Each row was made from one path, in order. Every step used is in the known rows, and no mark comes twice. Write each row's path.
In the rows, 128 means zero.
Known rows
kupop > zusi > bomos > tefa > fotop: [ 82 107 127  96 110 163 176 154 110 152 139 151 118 182  86 109 117 164
 124 103 115 133 161 127  14 137 136 129 147 100 124 138 181 139 132 136
 114 135 145 149 162  87 152 101]
pogub > gorid > zusi > bomos > tefa > ninim: [ 78 122 125 119 139 149 143 135  93 150 149 182 139 170  93 126 122 168
 137 121 135 143 155 118   8 155 154 115 169  98 140 126 165 129 129 155
 111 121 144 153 169 108 141 101]
rugi > ninim > tefa > buvu: [ 90 143 102 107  95 165  99 135 122 102 145 140 154 142  81  93 140 148
  94 120  89 162 149 112  46 120 135 124 131  64 129 134 123 157 144 107
  91 150 144 160 139  84 149  96]
buvu > tefa: [ 96 125 147 105 121 177 120 140 120 143 170 133 134 145 120 105 169 179
 111 114 112 146 156 142  45 138 124 149 140  89 116 152 133 186 145 115
  98 162 134 147 143 120 178  79]
ninim > tefa: [ 79 125 126 101 111 177 113 137 105 115 160 114 150 153 100  91 154 151
 105 110 102 161 163 136  33 134 121 121 132  79 122 127 142 156 127 121
 106 154 124 144 140 100 163  87]
retanu > bovof > buvu > tefa > bomos: [112 143 150 112  87 144 128 160 104 147 131 148 144 117 122 126 200 188
  98 112  88 144 130 143  72 127 120 125 131  97 113 170 130 182 148  87
  97 142 160 145 123 102 167  53]
favel > bomos > zusi > kupop: [ 74  90 148  97 133 176 143 134  91 152 173 158 128 142 148 120 129 160
 137 122 128 150 158 137  17 149 133 125 176  72 126 145 217 112 127 124
 114 103 164 142 131 108 135  93]
gorid > pogub > bomos > zusi: [ 65 135 142 123 143 172 149 123  94 118 150 161 126 178 152 146 152 160
 145 121 121 126 147 111  31 148 163 138 145 128 142 163 190 140 105 137
 126 102 133 140 152  99 108 111]
kupop > zusi: [ 88  90 132 109 116 182 150 136  85 143 175 135 139 151 123 120 144 154
 141 101 115 136 152 149  41 131 117 110 144 100 113 127 191 112 149 123
  96 149 138 151 145 121 144  71]
bovof > rugi > ninim > tefa > bomos > pogub: [ 94 168 138 113 106 134 138 144  88  90 157 128 123 145 133 138 184 128
 120 109 112 134 165  98  36 125 135 141 135  98 151 139 172 155 139 109
  98 118 138 161 135 101 142  70]
buvu > retanu > bovof > rugi > ninim > tefa > bomos > pogub: [111 157 129 116  92 141 136 144  73  95 146 130 128 127 136 141 192 146
 105 114  95 136 157 106  52 109 140 139 128 104 137 147 146 154 137 106
  97 128 140 162 109  99 142  67]
rugi > ninim > tefa: [ 91 150 113 106 114 159  98 130 107  95 166 103 146 156  97  96 163 143
 102 117 104 156 177 126  37 137 124 129 134  68 130 135 144 158 135 120
 100 168 127 159 144 105 156  72]
fotop > tefa > buvu > retanu: [ 98  97 116 112  82 182 127 156 130 142 136 155 130 121 101 109 140 178
 104 109  71 140 129 139  73 113 142 135 122 106 102 138  91 165 145 108
  94 145 140 124 108  92 151 107]
rugi > ninim > tefa > buvu > bovof: [102 135  91 109  90 176 101 138 108 105 138 145 151 117  97  94 159 154
  90 117  87 148 144 116  72 104 126 131 114  76 117 136 105 161 153 116
 104 156 165 159 119  87 162  94]
bovof > buvu > retanu: [ 93 103 103 113 104 197 127 143  95 131 147 156 137 130 148 112 155 193
  93 107  91 134 125 148  71 107 133 119 122  92  98 152  75 143 142 108
 112 154 127 145 105  97 160  85]
kipe > bomos > zusi > kupop: [ 86 102 144  99 135 168 131 142 109 147 171 165 125 141 139 130 134 162
 123 111 127 150 152 110  24 150 123 126 165  74 132 154 216 113 130 123
 104 107 172 151 120  91 143 107]
buvu > retanu > bovof > rugi > ninim: [112 139 109 122 106 151 115 126  87  97 160 129 126 118 130 131 168 172
  87 111 110 127 161 134  73 104 140 128 133  87 104 163 102 145 187 111
 104 156 141 175 111 115 153  56]
ninim > rugi: [ 70 125 120 106 113 172 147 135 115 104 181 125 143 148 119 115 142 159
 116 101 110 134 168 121  60 136 129 122 132 101 120 132 131 117 160 110
 127 142 158 153 135 107 163  83]
gorid > zusi > kupop: [ 82  91 122 103 120 178 131 137  99 153 178 155 150 157 130 117 137 160
 134 128 129 151 155 144  37 147 128 114 171  80 108 143 197 110 116 136
 109 120 168 139 120 108 125  96]
zusi > bomos: [ 84 106 135 103 132 169 147 144 111 160 147 138 122 156 117 100 148 166
 126  80 119 127 171 122  21 148 146 115 146 100 142 164 169 130 143 126
 112 120 125 160 154 119 154 103]
fotop > tefa > bomos: [ 88 132 172 110  84 128 148 173 135 146 138 132 115 128  98 131 175 154
 128  92  85 132 153 138  62 153 122 126 134 123 122 142 170 175 150  96
  96 124 154 114 141 107 148  67]
kupop > zusi > bomos: [ 98  87 127 101 129 171 153 146  89 170 156 132 136 160 112 109 147 157
 147  86 118 123 165 132  19 145 137 105 146 100 138 156 209 104 130 132
 107 125 129 167 153 128 145  90]
rugi > ninim: [ 85 145 128 118 122 156 120 126 115 106 173 130 117 150 123 113 155 155
 111 102 117 135 176 122  50 140 132 133 144  84 127 148 145 145 174 113
  97 159 136 161 153 113 147  70]
buvu > bovof > rugi > ninim: [101 149 107 118 118 148 111 129  97  88 167 132 122 122 133 127 170 152
  98 107 124 118 165 122  72 112 129 134 129  85 113 153 115 150 188 116
 113 149 152 176 127 116 161  55]
retanu > buvu > tefa > bomos: [103 148 160 113  93 137 133 160 113 152 138 147 136 129 115 127 186 184
 109 103  87 155 144 145  70 137 117 133 137 112 124 167 136 178 145  85
  92 142 157 137 131 100 162  56]
zusi > bomos > kipe: [ 79 106 139 125 121 160 147 147  88 148 150 137  81 156 122  93 138 163
 139  83 114 117 154 111   5 137 155 132 140 110 165 155 195 122 149 117
 112 113 117 160 154 116 145 114]
kupop > zusi > bomos > tefa: [ 96  81 123  98 135 173 174 151  96 166 153 152 111 172 101 114 132 169
 139  99 120 145 167 145   5 168 149 124 161 112 136 125 202 127 127 158
 116 145 143 161 154 126 166  94]
favel > bomos > pogub > gorid > zusi: [ 64 133 129 117 150 166 165 124  82 143 173 178 144 195 161 131 141 153
 169 130 143 128 163 117  17 136 167 132 151 120 148 155 195 129 107 140
 140  87 150 125 152 106  92 116]
fotop > tefa: [ 97 109 152 113 100 162 136 162 146 142 151 121 110 139  97 113 166 164
 129 105  94 137 163 153  48 143 132 136 131 104 108 137 152 178 153 127
 100 138 137 113 140 126 156  98]
retanu > buvu > bovof: [104 115 114 122  99 186 134 141  97 136 137 152 126 116 132 114 172 191
 101 100  92 150 149 154  81 103 122 121 115 107 101 154  97 146 171 118
 113 148 165 142 112 106 164  95]
retanu > buvu: [ 94 118 131 126 106 177 140 139 109 140 142 148 124 140 126 116 155 193
 107  99  96 164 153 160  57 120 130 113 132 102 110 157 115 139 166 109
 104 141 143 139 130 107 151  97]
kupop > zusi > bomos > pogub > gorid: [ 84 115 132 103 149 168 172 137  77 150 170 165 134 196 142 130 155 146
 161 104 134 110 183 103   5 139 161 124 147 124 164 155 203 116 119 149
 117  95 129 167 162 105 110 113]
pogub > gorid: [ 57 125 141 104 140 169 148 131  99 133 174 167 141 181 129 119 139 159
 127 104 127 125 175 122  33 140 142 120 144 120 136 146 142 142 148 127
 121 123 136 147 160  88 127  93]
fotop > tefa > kevuru: [ 66  92 139 119 106 164 142 174 163 147 145 130 121 148  93 112 165 149
 111 117  74 158 155 135  51 142 133 118 132  95 105 137 140 176 156 119
  85 148 142  99 153  99 125  64]
favel > bomos: [ 61 110 152 104 134 174 156 131  98 153 156 143 117 145 148 102 135 167
 135  88 123 143 168 149  17 140 145 128 143  93 131 146 162 142 163 113
 128 114 131 130 159 118 147  85]
kupop > zusi > bomos > tefa > ninim > rugi: [ 92 112 107 111 118 157 151 141  95 122 170 139 147 150  86 126 130 159
 132 111 116 138 161 120  31 145 134 113 151  89 129 112 164  95 146 138
 115 141 161 172 150 118 170  80]
kipe > bomos > tefa: [ 81 117 138 106 142 166 161 151 126 145 152 167  91 160 117 123 127 180
 114  86 121 161 163 125  10 167 141 142 145 107 136 128 164 158 157 143
 121 140 155 144 147  96 177 109]
pogub > bomos > zusi: [ 71 134 149 113 134 170 145 121 104 122 154 156 126 157 144 138 139 167
 140 108 113 126 139 106  36 141 150 130 146 119 139 148 190 140 118 120
 127 113 145 136 157  99 129 101]
bovof > rugi: [ 78 122 132 111 121 163 136 137  98 110 165 142 126 132 133 125 148 159
 105  99 128 128 150 134  48 115 131 119 138  96 110 140 123 145 178 113
 118 125 134 160 132 113 165  70]
kipe > bomos > pogub > gorid > zusi: [ 75 145 126 119 151 159 154 130  96 139 170 182 141 194 153 140 145 156
 159 122 142 126 159  96  22 137 159 133 142 120 152 163 195 128 109 142
 133  91 156 133 143  93  98 128]

Which path is each row?
[ 99 144 110 117 104 162 109 138 112 103 169 135 165 129 105 120 164 176
 106 126 109 138 143 123  65 116 120 124 130  64 112 138 100 136 155 108
 108 149 155 164 136 111 180  72] => bovof > buvu > tefa > ninim > rugi
[ 74 116 134 101 133 177 166 139 111 139 145 159 103 174 120 128 132 180
 126  94 111 145 161 138  16 166 161 140 149 130 132 117 160 163 130 155
 136 138 143 141 168 103 158 100] => pogub > bomos > tefa
[113 144  82 117 119 140 120 138 101 109 145 157 130 136 111 126 152 158
 111 124 123 125 154 113  57 121 155 136 139  87 128 157 136 146 155 135
 124 133 173 179 124 111 153  83] => gorid > zusi > bomos > tefa > buvu > bovof > rugi > ninim
[ 82 141 147 104  98 165 134 144 130 134 152 137 135 160 101 102 147 172
 103 114 108 132 153 126  49 113 115 148 130  82 107 160 126 184 147 103
  99 150 137 136 152  82 162  88] => buvu > tefa > fotop
[ 80 137 119 115 121 152 141 140 117 107 166 151 133 143  96 131 127 168
 112 105 118 148 158 107  37 145 131 126 140  87 128 114 134 118 167 126
 121 137 168 159 145  99 178  91] => kipe > bomos > tefa > ninim > rugi
[ 77 104 121 103 134 174 144 135  86 149 184 174 151 184 145 130 141 151
 149 138 140 139 168 125  24 144 145 123 172  97 129 147 209 108 100 151
 117  96 167 146 127  98 101 112] => bomos > pogub > gorid > zusi > kupop
[ 98 127  87 107  92 171 100 138  97 101 147 144 156 124 103 106 139 161
  81 119  83 146 133 121  69  99 138 130 122  78 112 141  77 153 139 102
 100 156 134 163 102  80 156  82] => bovof > rugi > ninim > tefa > buvu > retanu
[111 139 110 122  95 163 111 136 104 106 158 133 167 118 103 123 173 188
  97 129 102 142 141 130  70 107 122 119 125  65 103 145  95 136 163 109
 108 153 163 165 125 113 178  73] => retanu > bovof > buvu > tefa > ninim > rugi
[ 84 165 142 104  98 126 116 148 103 107 150 118 144 142  96 116 172 136
 107 102  94 148 164 117  53 148 118 122 138  92 139 141 163 160 134  91
  94 146 145 151 143  89 148  45] => rugi > ninim > tefa > bomos
[102 107 120 117 101 172 135 135  77 119 149 144 133 105 136 129 160 185
  85 105 104 132 140 149  71  91 137 115 127 104  90 154  90 144 181 111
 115 139 140 159  95 111 164  68] => buvu > retanu > bovof > rugi
[ 72 135 122 119 108 159 129 130 108  98 176 134 152 134 103 122 138 157
 115 108 114 136 156 112  57 125 121 113 138  83 118 121 121 108 172 110
 110 141 153 158 145 106 164  76] => tefa > ninim > rugi
[ 62 118 158 113 141 169 154 123  96 136 161 157 119 143 154 120 128 165
 143 112 125 142 147 125  21 139 144 133 156  94 138 147 195 134 141 109
 126 110 147 127 149 113 139  91] => favel > bomos > zusi
[ 84  97 130  99 138 170 168 150 113 160 147 156 101 169 106 108 131 176
 123  95 119 148 173 135   5 171 156 132 161 111 139 130 170 148 137 154
 122 141 139 155 157 117 173 105] => zusi > bomos > tefa
[ 83 118  93 115 103 161 108 150 110 104 146 116 158 135  98 109 174 150
  69 133  72 169 154 124  62 109 133 110 124  69 105 149  99 161 147 110
  90 174 137 145 122  82 130  34] => buvu > retanu > bovof > rugi > ninim > tefa > kevuru
[ 79  91 110 104 108 190 152 143 102 148 138 182 122 135 121 106 111 187
 103 106  87 155 133 142  42 127 156 139 140 105 117 127  98 152 144 119
 115 143 144 135 122  86 159 103] => favel > bomos > tefa > buvu > retanu
[ 63 131 131 116 137 179 150 132  97 131 140 147 126 188 145 134 163 161
 138  98 118 124 168 130  28 151 169 133 128 134 135 165 157 148 117 147
 129 103 114 146 164 100 108 111] => gorid > pogub > bomos
[106 143  95 113  86 157  97 134 109  95 134 137 159 122  83 103 151 155
  81 126  89 160 143 120  55  98 138 119 124  64 118 143 109 156 160 107
  96 143 153 171 121  86 153  89] => retanu > bovof > rugi > ninim > tefa > buvu
[114 143  97 107 101 156  92 131  83  87 154 104 153 129 103 109 173 158
  81 124  96 149 163 136  58 107 131 126 123  71 110 148 105 157 142 117
 105 167 130 171 106 104 160  60] => buvu > retanu > bovof > rugi > ninim > tefa
[ 75 103 134 105 135 178 138 134  91 136 162 159 135 169 147 139 148 157
 138 130 125 137 158 125  23 155 148 130 168  99 129 157 214 117  98 145
 115  96 153 153 134  97 110 108] => gorid > pogub > bomos > zusi > kupop
[ 83 138 165 126  97 137 138 156  91 136 155 140  91 137 122 110 163 163
 132  99  98 128 134 117  38 137 131 151 139 119 155 148 183 163 151  87
  95 132 137 144 145 103 153  73] => buvu > tefa > bomos > kipe
[ 77 107 157 100 112 155 139 146  98 141 169 162 136 134 131 134 144 151
 126 119 114 147 146 120  44 153 118 119 177  89 125 142 216 117 126 107
  96 112 176 146 122  91 135  74] => tefa > bomos > zusi > kupop
[ 72 143 145 108 154 163 161 137 101 132 168 178 117 187 154 137 152 156
 140  95 135 123 179  87   9 136 154 139 134 121 165 157 172 140 142 137
 121  90 138 152 156  82 119 125] => kipe > bomos > pogub > gorid
[ 84 146 173 114 116 141 137 144 109 129 160 157 134 132 129 137 163 163
 126 121 106 140 130 110  57 145 122 141 157 108 136 155 187 165 128  89
  96 134 162 136 136 100 153  64] => buvu > tefa > bomos > zusi
[ 74 136 116 113 116 158 146 133 106 102 163 145 140 151  98 133 130 167
 121 109 112 139 159 114  40 144 144 124 141 101 127 108 132 120 149 134
 129 137 160 159 159 102 166  85] => pogub > bomos > tefa > ninim > rugi
[ 60 110 151 126 123 165 155 137  78 142 157 141  77 147 147  94 129 164
 147  89 116 130 150 132   4 130 154 142 139 106 157 140 189 132 164 107
 123 109 122 137 158 117 139 101] => favel > bomos > kipe
[108 112 115 123  96 187 131 140  97 134 129 150 135 122 138 113 177 199
  90 112  97 147 132 158  61 102 135 102 122  79  95 161 105 146 169 113
 111 143 148 150 117 110 158  89] => retanu > bovof > buvu
[ 95 124  90 106  91 179 102 136 105 111 145 145 153 132 100  98 137 165
  87 117  76 152 138 122  65 110 136 131 124  81 116 138  85 152 133 104
  93 164 133 154 110  79 151  90] => rugi > ninim > tefa > buvu > retanu
[ 93 122 128 119 137 172 165 137  97 148 156 154 118 175 149 122 158 155
 155 108 132 124 165 101  10 138 163 134 148 107 155 160 204 122 115 143
 115  97 134 149 146 126 124 129] => gorid > zusi > bomos > pogub
[ 94 137 168 118  96 144 166 164 120 130 147 141  98 142 130 140 184 144
 143 100  98 128 160 114  41 141 138 146 135 124 141 137 187 168 144 113
  91 107 144 122 141 113 139  95] => fotop > tefa > bomos > pogub
[ 76 115 128 128 133 151 149 141  78 154 156 157 106 183 127 103 134 161
 162 106 125 110 150 105   5 139 169 130 146 123 172 165 213 114 117 129
 129  98 131 153 153 109 110 124] => pogub > gorid > zusi > bomos > kipe
[ 70 128 132 127 131 163 144 132  94 126 140 169 120 164 108 137 137 169
 126 114 122 147 155 130  13 153 154 129 152 109 128 117 143 148 140 158
 106 128 125 150 175 105 142  99] => gorid > pogub > bomos > tefa > ninim
[ 69 125 143 127 116 167 146 135  86 128 149 140  83 161 138 111 139 168
 145  84 105 113 142 113  17 132 161 139 128 129 157 141 184 137 143 117
 126 112 120 145 166 102 129 109] => pogub > bomos > kipe
[117 146 102 118  96 141 104 145 122  94 148 135 122 112 107 126 172 152
  99 117 104 120 156 124  80 106 136 140 119  80 110 152 112 168 184 116
 105 140 163 164 120 113 157  72] => fotop > tefa > buvu > bovof > rugi > ninim
[ 80 103 140  96 127 176 136 131  98 141 165 158 135 153 139 133 138 161
 135 119 120 138 152 122  29 150 140 122 169  93 127 144 213 117 108 132
 115 105 162 149 137  96 128 100] => pogub > bomos > zusi > kupop
[114 151 101 125 110 148 110 132  95  93 156 133 123 119 132 130 176 167
  94 110 113 130 164 135  79 103 131 129 124  85 109 163 101 147 188 112
 112 149 157 175 117 115 159  60] => retanu > buvu > bovof > rugi > ninim
[ 72 153 128 112 129 148 148 134  83 127 165 166 164 192 134 135 157 141
 155 137 125 135 157 105  33 140 151 125 147 122 149 148 195 137  87 132
 127 100 156 131 141  89  95 102] => ninim > tefa > bomos > pogub > gorid > zusi
[ 90 131 127 121  95 149 126 147 129 104 166 120 144 129  85 125 152 159
 124 115 100 133 159 124  60 130 123 121 131  85 110 120 127 131 164 116
 106 137 155 140 141 118 165  84] => fotop > tefa > ninim > rugi
[ 73 129 137 104 151 167 167 136  90 144 165 168 125 194 143 125 153 152
 147 101 134 111 188  95   6 140 165 131 147 124 167 160 178 131 127 145
 122  91 127 163 163  99 116 122] => zusi > bomos > pogub > gorid
[ 80 124 111 103  93 179 111 140 120 118 139 148 157 140  84  90 132 154
  96 116  87 164 139 120  41 117 131 119 129  74 124 125 122 156 139 108
  97 140 143 148 137  81 156 107] => ninim > tefa > buvu
[ 83 158 139 127  93 118 120 151  75  97 151 120 101 137 111 114 162 137
 120 102 100 128 143 107  35 125 133 137 131 103 159 139 181 146 149  88
 103 126 134 163 136  94 143  61] => bovof > rugi > ninim > tefa > bomos > kipe
[ 78 103  98 112 111 193 149 143  99 136 129 184 127 160 121 123 126 182
 106 114  87 146 135 133  48 134 171 143 132 128 120 140  96 154 119 138
 116 136 134 145 123  78 136 118] => gorid > pogub > bomos > tefa > buvu > retanu
[ 79 118 120 106 148 157 149 137  98 168 155 162 153 191 121 114 141 163
 152 109 135 118 167 113  20 151 164 109 153 115 151 177 191 119 102 142
 135  97 142 149 154 110 114 114] => pogub > gorid > zusi > bomos
[ 96 153 106 104 114 148  94 131  99  82 166 103 147 147 101 106 166 140
  95 119 113 147 172 125  41 123 127 127 131  65 124 139 132 158 143 118
 107 157 127 171 132 106 161  62] => bovof > rugi > ninim > tefa
[ 96 125  97 107  97 169 111 142  94 100 140 149 150 106 111 111 155 154
  87 113 104 137 133 126  69  87 128 123 115  84 106 135  93 158 166 114
 120 127 159 166 107  93 173  83] => ninim > tefa > buvu > bovof > rugi
